What can hang from each mark:
palep: dori lonep
zedud: lonep mamiz palep
dori: rumup
lonep: gupan rumup zedud
sebar: rumup zedud
rumup: dori gupan lonep palep sebar
gupan: lonep zedud
mamiz: rumup zedud

Each row was made from one small tree. Brackets hold a mark, then the marks that hang from it, in alphabetical order. Every link used is in the known rows. Write each row's tree.
Known rows:
[rumup dori [palep [lonep zedud]]]: [ -1   9   2 -13  -1 -17 -22 -38  -5  13 -14   0  -4  19  -2 -20  32  18
 -12   9  -4  30  32 -27 -11   6 -12 -24   5   2 -35   8  -2 -12  13   6
  14  -1   9  14 -27 -26 -10  -1]
[dori [rumup [gupan lonep] palep]]: [ 12 -22  12  -6  -9  15 -63  28  -3  11 -23 -11   9  31  -5 -31  -8 -32
 -26 -30  20 -24  11 -25   9  11   7 -23  -7   4 -24   3 -12 -10  -7   1
  -3  -3   2 -23 -30   3  -3  23]
[mamiz [zedud [lonep gupan [rumup dori]] palep]]: [  4 -17  -1   6 -14   7   6   1  30  26  -7  -6  -7  -7 -10  13  19 -15
 -26  13  -6  26 -22 -25   8  23  25 -25 -13  16 -20  41 -11  27  12 -22
 -12 -21  -9 -22 -15  20  32 -44]
[sebar [zedud [lonep [rumup dori gupan]] mamiz]]: [-12   3  14   5  12   2 -15  24   3  15  -9 -30 -13  13  -4 -17   0  11
 -17 -29   2  -2  -7 -12 -42   6   2 -25  27 -20  22  14 -13  23  14  -2
  -5   9   2 -10 -32   5   7 -36]
[dori [rumup lonep palep [sebar zedud]]]: [ -4  -1  10  -3  10  33 -16  17 -29 -31 -25 -18  -7  46 -17 -43 -15 -29
  -8   2   0 -13  31   2 -30  10  -3  -6  -7  -4   7  28 -10  -7  21  -1
   1   8  17   9 -26 -23  -6  23]
[zedud palep]: [  2  -7  -2   2  -4   2  10  -1   1  -6   7   9  10  -8  -3   4 -25 -15
  15  12 -10  -4 -13 -12  -6  -4  10   8  -1   1 -13  -1  -3  -7   2  12
   5   8  -1  -5   5   2   5 -14]
[lonep zedud]: [  1  -4  -1   0 -10   2  -6 -12   1 -13  -8  12  -1  -3   2 -14  11   7
 -10 -10  -5   2  11  -1  -6  18 -16  -5   0   4   0 -13  -3  -5   4  -4
  15   5   5   4   7 -15  -1  -7]
[palep dori]: [ -4   3   1   4  13  11  20  25   7  11   4   2 -12  -5   8  10   3 -13
   9  22  -4 -23  -2  -5  -7   4 -16  -7   2 -11  -6   1   7  -7 -10  -6
  -2   6   7  -2  -6  -7   7   0]
[gupan [lonep rumup] zedud]: [ 11 -11   4  -5  -2  15 -11  13  -1  -1 -22  11  25   9  16  -5  29   8
 -38 -34   8  -1 -21 -23  18   9   4  -8  -2  -7 -14  18   3  25  -9 -11
   0  -4  -1  -5  12  37  21 -18]
[sebar [rumup dori [lonep gupan] palep] zedud]: [ 21   2  20   3  12  25 -46  -9  -8  -1 -20   3 -34  34 -26 -22  26 -11
 -20 -14  14  13  18 -15   9  26 -23 -14  24  21 -23   6 -12 -14  15 -14
 -14   8   9  20 -32  15  -4 -28]
[zedud lonep]: [ -2  -9   2   0  15   3  15  -2  17   9  12 -19   5  -5 -11   4  10  -6
 -16  -5  -7  -1 -18 -15  -8   3   3   0  -4  -4   1   0 -10   3   3  -7
  -5 -12  11   2   7  14   4 -16]
[palep dori [lonep [rumup sebar]]]: [-10   1   9 -12  26  10  39  14  14  12  -2 -21 -24   2   8   2  25 -15
  -1  24 -18  -8  -3 -11 -31  -3   0 -16  11 -20 -23  44  25  15 -14 -23
   1 -12  -2  -8 -11 -12   4  22]
[rumup dori gupan [palep lonep] sebar]: [ -5   4  17 -19  -2  -3 -35 -25 -18  20 -26 -32 -26  41 -18 -33   1   3
  -6   0   1   3  41 -19 -31 -13  -6 -24  35  -2 -46  27 -20  -3  10   7
  -2  -9  -7  -6 -41 -23  -5  39]
[rumup dori [gupan lonep [zedud palep]] sebar]: [ 11  -2  24  -5   3  20 -27  -7 -25  -2 -36   9  20  52 -12 -29 -32  21
 -23  -9   5  -9  -1 -24   0  -3  -9   4  23   7 -36  22 -33  15  -2  31
   4  19   7 -16   0  22  20  12]
[mamiz [rumup dori gupan lonep] zedud]: [ 26   3  17  12   3  11 -17   2   9   0 -14 -13 -11  29 -24 -33 -21 -15
 -11 -15  23   3  11  17   8  30   0 -20   9  -1  31   0 -30   6  -1   1
  -4  12   1 -48 -14 -37   8 -19]
[dori [rumup [gupan zedud] [palep lonep] sebar]]: [ -8   0  16 -21   6   0 -37   6 -30  -9 -19  -8  -3  46  -3 -33   0   0
 -18 -10   7  -6  23 -19 -19  -6   1 -13  19   5 -30  15 -20   5  16   0
  20   0   9 -17 -43 -34  -7  38]
[lonep rumup zedud]: [  4  -2  -6  -2 -15  -2 -12   5   8  -8 -24  11 -12  -9  11  -6  20  -1
 -18 -23   2   6   3  -8  -7  22  -5 -13   2  -5  -8   4   8  10   6 -18
  12  -5  -5  -3   5  -8   7 -17]
[lonep [gupan zedud]]: [  7  -1   5   0  -9   2  -9   1 -10  -4 -20  17 -12   5  10   8  24   1
 -27  -2  13  10  -9  -7  17   9  -5 -10   2  14  -3 -11 -14   9  12 -15
   8  -6   5   2  -8  12  11 -30]
[dori [rumup gupan [lonep zedud] sebar]]: [  8  -1  23  -6  -6  17 -38  17  -8 -36 -50  13 -32  42 -13 -55 -20 -20
 -21 -26   9 -17  23   8 -17  32 -25 -19   0  -7  12   4 -27  -3   3  -8
  24  20  -2 -27  -2 -45   2  16]
[dori [rumup [gupan [zedud mamiz]] lonep sebar]]: [  2  15  24   9  -9   9 -25  37 -26 -30 -33  16  -8  56  -8 -38 -27 -10
 -34 -26   8 -14  19  17 -15  22 -13 -29  16 -13  24   4 -37  10   4   5
  26  32   1 -35 -36 -37  -2  20]
[rumup dori palep [sebar [zedud lonep mamiz]]]: [-25   4   8   8   9  14   2  -8 -26  11  -8 -47  10  36 -34 -17   5   7
 -22  15 -28  10  28  -4 -50   3 -14 -19  20  -7  -7  37 -30   8  31  25
  -5  -4  18  24 -45  10  -8  19]
[lonep gupan rumup]: [  8  -9   2  -3 -14  -1 -12  14  22   8 -34   2 -34  -4  14   5  29 -21
 -18 -10  11   4 -14 -13   2  11  11 -19   0   3 -23  17  12  15   4 -32
  -3 -22 -13 -13  -7  18  18 -30]
[sebar [rumup gupan] [zedud lonep mamiz]]: [ -5   3  23   5  19  18 -27  24  -5   9  30 -31  -3  -2 -24  -5  -6   1
 -12 -38 -18  -2 -24  13 -18  10 -17  -2  35  -5  23 -17 -27   4  11  -6
   5  20   9   0 -16  14 -10 -20]
[palep dori [lonep zedud]]: [ -7   4   8 -13   8  -1  14  -1  13   4  19   1 -19  -8  13  -3  27  -1
   2  19  -7  -4  -2  -7 -16  10 -26 -15   5 -10  -1  -8  15  -7 -14 -16
  20   7  13   3  -1 -30  -2 -15]
[gupan [lonep rumup] [zedud palep]]: [  9 -15   3  -2  -6  18   5  14  -2   0 -13  20  47   5  17   4   1   0
 -25 -22   1  -6 -34 -34  21   5  13   2  -6  -2 -29  19  -4  17  -4   0
   5  -1  -2  -8  11  40  26 -27]
[mamiz [rumup sebar]]: [  3  -5   1  -2  17  10  -2 -13  -4  -4 -27 -21  -3  18 -26 -15  -8  -9
 -15  24   2   4   0  13 -20  14  -2  21  12   5  -6   6 -17   9  -1   2
   2  -9  18 -26   1  -6  -4  23]
[zedud mamiz]: [ -8   5   2  11 -13  -8  -1  16  -4   3   2  -3   6   5  -1   0  -4  -2
  -8   3 -18   8   1  13  -9   8  -4 -16   9 -11   8  -3  -5   6   1  10
  13  10  -6  -6 -25  -5 -10   6]
[mamiz [zedud [palep [lonep gupan]]]]: [  0 -18  10  -9 -14  -7  16  -7  16  14  25  -9  -9 -20   0  18   4 -23
   5  22  -9  16 -20  -8  15   4  17 -17 -13  23  -4  17   4   9   0 -19
  18 -13 -18 -12  -9  -3   6 -37]
[dori [rumup [gupan lonep]]]: [ 10 -14  13  -7   6  15 -55  36   7   1 -19   1  -2  30  -1 -29 -12 -18
 -25 -23  22 -22  -5 -13  13  12   4  -3 -10   0   3  -6 -12   0 -18  -7
   0  13  -3 -33  -7   1   3   0]
[gupan [lonep [rumup dori palep sebar]] zedud]: [  5  -1   5  -5   0  20 -16 -10 -19  10 -64   0  27  50  -6 -24  31  13
 -48 -15   7  17  18 -43  -1   7  -1 -19  12  -5 -63  54  -9  22   3   8
 -10 -10   4   5 -24  30  16  28]
[dori [rumup [palep lonep] sebar]]: [-11  -6   2 -21   9  -4 -23  -5 -13  -1 -11 -20  -3  31 -11 -21  10  -9
  -8  22  -8  10  30 -16 -25  -5   5  -4  -3   7 -25  27  -1  -1   9  -7
   7 -10  11  -7 -38 -28 -18  47]

Write each row's tree:
[ -1 -16   8   4  13  20  23  22  25  21  14 -16 -24 -16   0  17  -1 -40
  -5  25 -11 -28 -34 -20  -8  11  -2  -9  -2  -3 -21   3 -10  -3  -4 -14
  -5 -14  14  -9  -2  21  20 -48]  [zedud [lonep gupan] [palep dori]]
[ -2   2  26 -10  16  16  22  12 -18   1  11  -7 -10  10   4  -9 -27  -5
  10  12 -11 -30 -17 -12 -23 -16 -11   0  33 -12 -21  10 -19   5  -7   8
  23  19   5 -12 -11 -20  11  12]  [rumup [gupan [zedud [palep dori lonep]]] sebar]
[ -5  -7  -2  23   0  -6   9   6  -3   0   5 -11  22   2 -13   1 -39 -22
  -8  24 -16   3 -16  10 -21  14   9  11  12  -1   7 -12 -22   1  -5  25
  18   9  11 -33 -19  -3 -10 -18]  [zedud [mamiz rumup] palep]
[ -4  -6  11  -9   9   4  21   7  23  19   8  -8 -41  -9  16  15  32 -23
   0  32   1 -14 -16 -14  -3   4  -7 -20   1  -2 -16   2  14   1 -19 -30
   2 -10   3 -12 -15  -3   8 -31]  [palep dori [lonep gupan]]
[-11  -6   2   8  -2  -2  17  22  20  15   2 -21   8 -10   1  10  25  -7
 -23 -16 -19   2 -23 -13 -19  10  12 -29   0 -20  -1  19  -2  22   3 -13
   2 -13  -6 -15 -20  14   6 -15]  [zedud [lonep rumup] mamiz]
[ 15   7  10  10  -2   8 -15 -12  -2   0 -26   2  -5  39 -17 -32   9 -10
  -9  -2   5  -2  36 -22  -1  13  -8 -31   6  -8 -22  15 -10 -11   8  13
 -16   6   5  -1 -29 -13   5  -3]  [rumup dori lonep palep]
[  7  -6  -3   0 -23   7 -16  -1   4   1 -33   2  -5  -2   7 -16  30 -20
 -18 -29  -5   2  13 -25 -14  18  -1 -35   4  -6 -43  19  -1  -2  18 -10
  12 -15  -1   8 -17  -3   4   4]  [lonep [rumup palep] zedud]
[ -4   0  -1   5   0  14  18  13   1  -5   8  21  -5 -12   7   1 -18 -18
  10  21 -12 -21  -4 -10 -12  15 -20  -6   1  -6 -17  -5  -2 -16  -3   4
  21  19  12  -1   5 -13   5 -14]  [lonep [zedud [palep dori]]]
[-10  -9   1  -9  -7  -5  22  -9  10   5  45 -10  22 -20  -5  11 -11 -13
  19  15 -15  16 -16   1  10  -3  20  -1  -5   7   3  17   2   6  -2   0
  18  -2 -12  -4  -2 -13  -4 -14]  [mamiz [zedud [palep lonep]]]
[  9   4  17   8  -5   0 -39  18 -22   9 -21   9  26  46   5 -22  -2  29
 -43 -29  12   0   6 -10  10  12 -24 -27  21  -7   4  -4 -26  13  -8  22
   8  24  -1 -17 -33  13   7 -10]  [rumup dori [gupan lonep [zedud mamiz]]]
[  9 -19  -2  -3 -27   3 -16   3  16  -2 -39  22 -28 -18  10   2   5 -24
 -19   0  -1   1 -24 -21  -4  25   6 -17  -7  11 -37  10   5   7   7 -19
  17  -9 -15 -11   0   5  21 -53]  [lonep gupan rumup [zedud palep]]
[  1  -4   2 -10  11   7  15   4   2   5  -2  -3  19  -1  11   8  34   6
 -31 -24   3   1 -23 -31  -1   8  13  -4   1  -6  -6   8 -10  25  13 -20
  -2 -13  13   0   9  17  19 -26]  [gupan [zedud [lonep rumup]]]
[-10  -4   7  -2  18   2  37   6   9  11  35  -3  -3 -15   9  10 -14 -14
  27  40 -19 -14 -18 -16 -13 -16   1   4   4 -10 -15   1  14 -13 -20   2
  10   6   5  -6 -10 -11   4 -18]  [zedud [palep dori lonep]]
[ -2  -2  16 -14  28  22 -15  13   3  20  18 -20 -33  -7  -6   9  39 -21
   3  11  -6  -3  -8 -16  -9  10 -18 -11  24  16 -30  -1  10 -13   2 -35
  -3  -3  20  20 -33  13 -10 -22]  [sebar [rumup [palep dori [lonep gupan]]] zedud]
[ -4   2  13  -6  16  35  14  -2 -15 -30  -9 -15 -21  23 -15 -31 -15 -16
  -3  -1 -11 -12   0  22 -22   4 -15   5   4  -9  30  24  -9   3   5   1
   2   6   9  13  12  -7   4  -1]  [rumup lonep [sebar zedud]]
[-11 -17   5   5  -6  14  13  26  15   6   4 -21 -10 -18  -1  12   2 -30
 -19   2 -17  -5 -49 -12 -32  13  15 -14   2  -2   3  23 -12  20  16 -12
   7 -14  -3  -5 -17  37  17 -71]  [sebar [zedud [lonep gupan rumup] mamiz palep]]
[ 12  -5  21  32   5  22  16  44  12  -1   7  -9 -21  11  -6 -24 -57 -58
   1   4  -3 -45 -17  15 -25  28 -11 -19  33 -27  15 -14 -23 -17 -21  21
  18  29   5 -60 -25 -26   5 -29]  [zedud [mamiz [rumup gupan lonep]] [palep dori]]
[  3 -18   0  -1 -15   8   8  14  36  22  -6 -18 -18 -21  -5  13  44 -26
 -33 -12   1  13 -30  -9  11  23  19 -37 -17   1  -3  36   3  31   9 -44
  -6 -37 -12 -16  -1  16  22 -37]  [mamiz [zedud [lonep gupan rumup]]]
[ -1  -9   8   8 -16   2 -15   6   0  -2  -7   4  13  11   5 -14  10   1
 -40 -15 -14   4 -14   4   4  25 -25 -27  -3  -7   1  -3 -10   5 -11   4
  26   5  -3  -4  -8  12  -6 -14]  [gupan [lonep [zedud mamiz]]]
[ 11   1  12  -4  -5   3 -16  23  -6  -1 -23  11  -5   4  19 -13   2   4
 -13 -46  17 -15  -3 -14   1   1   9 -17  22 -13 -11   2  -8  22   8  -7
   8   5 -11 -17  -5   0  18  -9]  [lonep [rumup [gupan zedud]]]
[ 10  -4  21  -8   6  14 -31  -5  -8   8 -41 -18 -13  52 -18 -34  -8  12
 -17 -13  14  -7   8  -6  -5   2 -15  -6  16  -2 -27  26 -24   8 -13  13
 -10   1  -4 -20  -5  20  12  29]  [rumup dori [gupan lonep] sebar]
[ -1 -15   3  11 -25   9 -16   6   4  -7  -4  16  30   3  -2 -14 -13 -11
 -26  -3 -23   0 -24  -3   4  25 -16 -15  -5  -1 -10  -2 -14  -1 -15  21
  30  13  -3  -9  -4  18   2 -29]  [gupan [lonep [zedud mamiz palep]]]
[  9  -1  18  12  -1   5  -9  -9  -6  -4 -53 -12 -35  56 -35 -27   1 -17
 -52  40   4  16  13  19 -20  34 -15 -22  18   5   7  17 -33  14  -6  -1
   2   1   5 -47 -38  -6   4 -16]  [zedud [mamiz [rumup dori [lonep gupan] sebar]]]
[  1  19  16  13  -7 -11 -31   7 -27   6 -21  20   5  37   6 -19 -12  32
 -22 -18  12   7  21  -1   0   5 -16 -23  30  -8   9  -7 -33   8   6  24
  12  34  -2 -16 -43 -12   2   1]  [rumup dori [gupan [zedud mamiz]]]
[  4 -13  16  -7   2  25 -33  22 -24 -15 -27  13  17  41  -8 -29 -40   0
 -26 -12   8 -20 -12 -16   3   7  -3  13   2   7 -18  10 -27  12  -2  13
  19  18  10 -26   3   8  13  17]  [dori [rumup [gupan lonep [zedud palep]] sebar]]
[  1  -3   9   5  -8   4   1  16 -14  -4  -2  10  36  20  11  -5   9  13
 -40 -17  -9   8 -19   2  17   9 -12 -17   1  -5   5  -1 -12  13 -10  16
  15  11   3  -1 -15  29   4 -14]  [gupan lonep [zedud mamiz]]
[  1  -7  -3  11  -7  -7  -7  -3  -1 -10 -12   2   6   4 -12 -14  -1  -5
 -32   8  -6  15  -8  17 -14  29 -12  -6  11   1  21 -19 -20  -4   0   8
  27   9  17 -27 -15 -18 -13 -17]  [lonep [zedud [mamiz rumup]]]
[  9 -18  17  -9  -2  23 -58  23 -10   0 -41 -19  -5  49 -19 -44 -14 -24
 -28 -23  10 -25  15 -15 -10   7  -3 -17   6   3 -40  31 -20   0  -4   2
   0  -3   2 -23 -28  -1   0  52]  [dori [rumup [gupan lonep] palep sebar]]
[ -1  -6  -2  16 -11  -5 -14   7  -9  11  -9 -24  17  12 -15  -9  -2 -31
 -20   9 -11   5   6   8 -20  18   2 -18  19  -3 -12  -3 -16  -8   6  20
   7  -6  11 -28 -46  -9 -18   9]  [zedud [mamiz [rumup palep]]]
[  3  -3  19   6  -3  25  -6  27  -7  11 -22 -22 -28  19  -7 -23 -18 -35
   5  -4  -7 -40  23  -5 -38  -3 -16 -31  36 -15 -47  24 -21 -10   1   7
   1  -6   2  -8 -34 -16  -1  58]  [rumup gupan [palep dori] sebar]
[ 26  -1  22   4 -28  18 -35   0  -2 -16 -22   2 -24  13  -5 -46  -6 -28
 -16 -52   6 -30  20  -6  -7  23 -19 -46  19 -12 -22  -9 -23 -21  13   4
  14   4  -2   0 -14 -34   5  -4]  [rumup gupan [lonep zedud] palep]
[-11  -8   3   3   8 -14  12  -1   2   4  25 -17  16  -1  -5   0 -24 -20
  -3  37 -17  14 -21  -4 -21   3  18  10  12   2   7  -9  -7   0  -9  16
  22   4   7 -37 -22 -15 -15 -27]  [zedud [mamiz rumup] [palep lonep]]
[  6  10  13   3  11  15   4 -19 -10 -14 -37  -3 -19  49 -24 -29  -4  11
 -12  13  -2  10  30  -3 -14   9 -16 -12   9  -5  -7  33 -12   3  -1  10
  -8  10  -1  -6 -10 -14   8  18]  [rumup dori lonep sebar]
[  6   0  21  -4  -1  18 -26  21  -2 -22 -34  -1 -28  46 -17 -42 -29 -24
 -13 -21  12 -28  17  12 -17  13  -7 -13   2  -4  13  13 -19  -6   2  -4
   7  15  -1 -36  -9 -37   2  26]  [dori [rumup gupan lonep sebar]]
[ -5  -3  -4  -1   0   5 -24   8 -17  -7 -32  -9  -2  33 -15 -20  -4 -12
  -8  12  -5   2  34 -11 -24   4   3  -4   1   8 -31  27 -10  -7  11   1
   5  -4   7 -10 -39 -16 -10  60]  [dori [rumup palep sebar]]
[ 15   0   8   4  -6   7 -21  24  -4 -25 -31  41 -16  35  10 -20  15 -13
 -42  -5  28  -6   2  -3  25  26  -5 -15 -24  12  20 -10 -11   4   5 -29
  10  10   6 -17 -11 -10  10 -46]  [dori [rumup [lonep [gupan zedud]]]]
[ 25 -24   6   4 -10  17 -23 -11  14 -19 -35  15 -27   4 -10 -22  -8 -45
 -31  10  12  -3 -15  -5   1  39  -5  -4  -2   8   0 -19 -28  -8  -1  -6
  21  -1   8 -36  10  -3  15 -73]  [mamiz [rumup [lonep gupan [zedud palep]]]]
[  7  -5  -3   7  11  -3 -24 -21  -7  21 -22 -13  11  28 -22 -19   3  -4
 -16  19  18  15  29 -20 -15  13   2   0  15  10 -19   3 -20  -7   8  18
 -12  -7  21 -19 -34  -5  -3  11]  [mamiz [rumup dori palep]]
[ -2  -1  14  -2  14  42   2  38   1 -20 -27  -4 -52  35  -7 -27  -4 -35
 -15  34   9 -26   3  11 -25  21 -22  -5 -11  -1  27  16  -3  -1  -5 -28
   3  11  18 -12 -13 -14  10 -19]  [palep [dori [rumup [lonep gupan] [sebar zedud]]]]
[  6 -18  -7   8  -2  13   7  -3   6  -1  20 -14  27 -17 -21   6 -30 -29
   6  24   1  16 -17  14   6  12  19  13 -11  16  14   3 -20   4   2  13
  13  -5   6 -28   3 -10   2 -16]  [mamiz rumup [zedud palep]]
[ 19 -13  14   1  16  11 -45  -5   6  18 -31 -20   4  41 -13 -37  -7   0
 -33  -9  37  -5  -3  -8   8  18  -4   7  10   3  -9  -6 -18   5 -22  12
 -10  -1   9 -45  -1  18   5 -16]  [mamiz [rumup dori [gupan lonep]]]
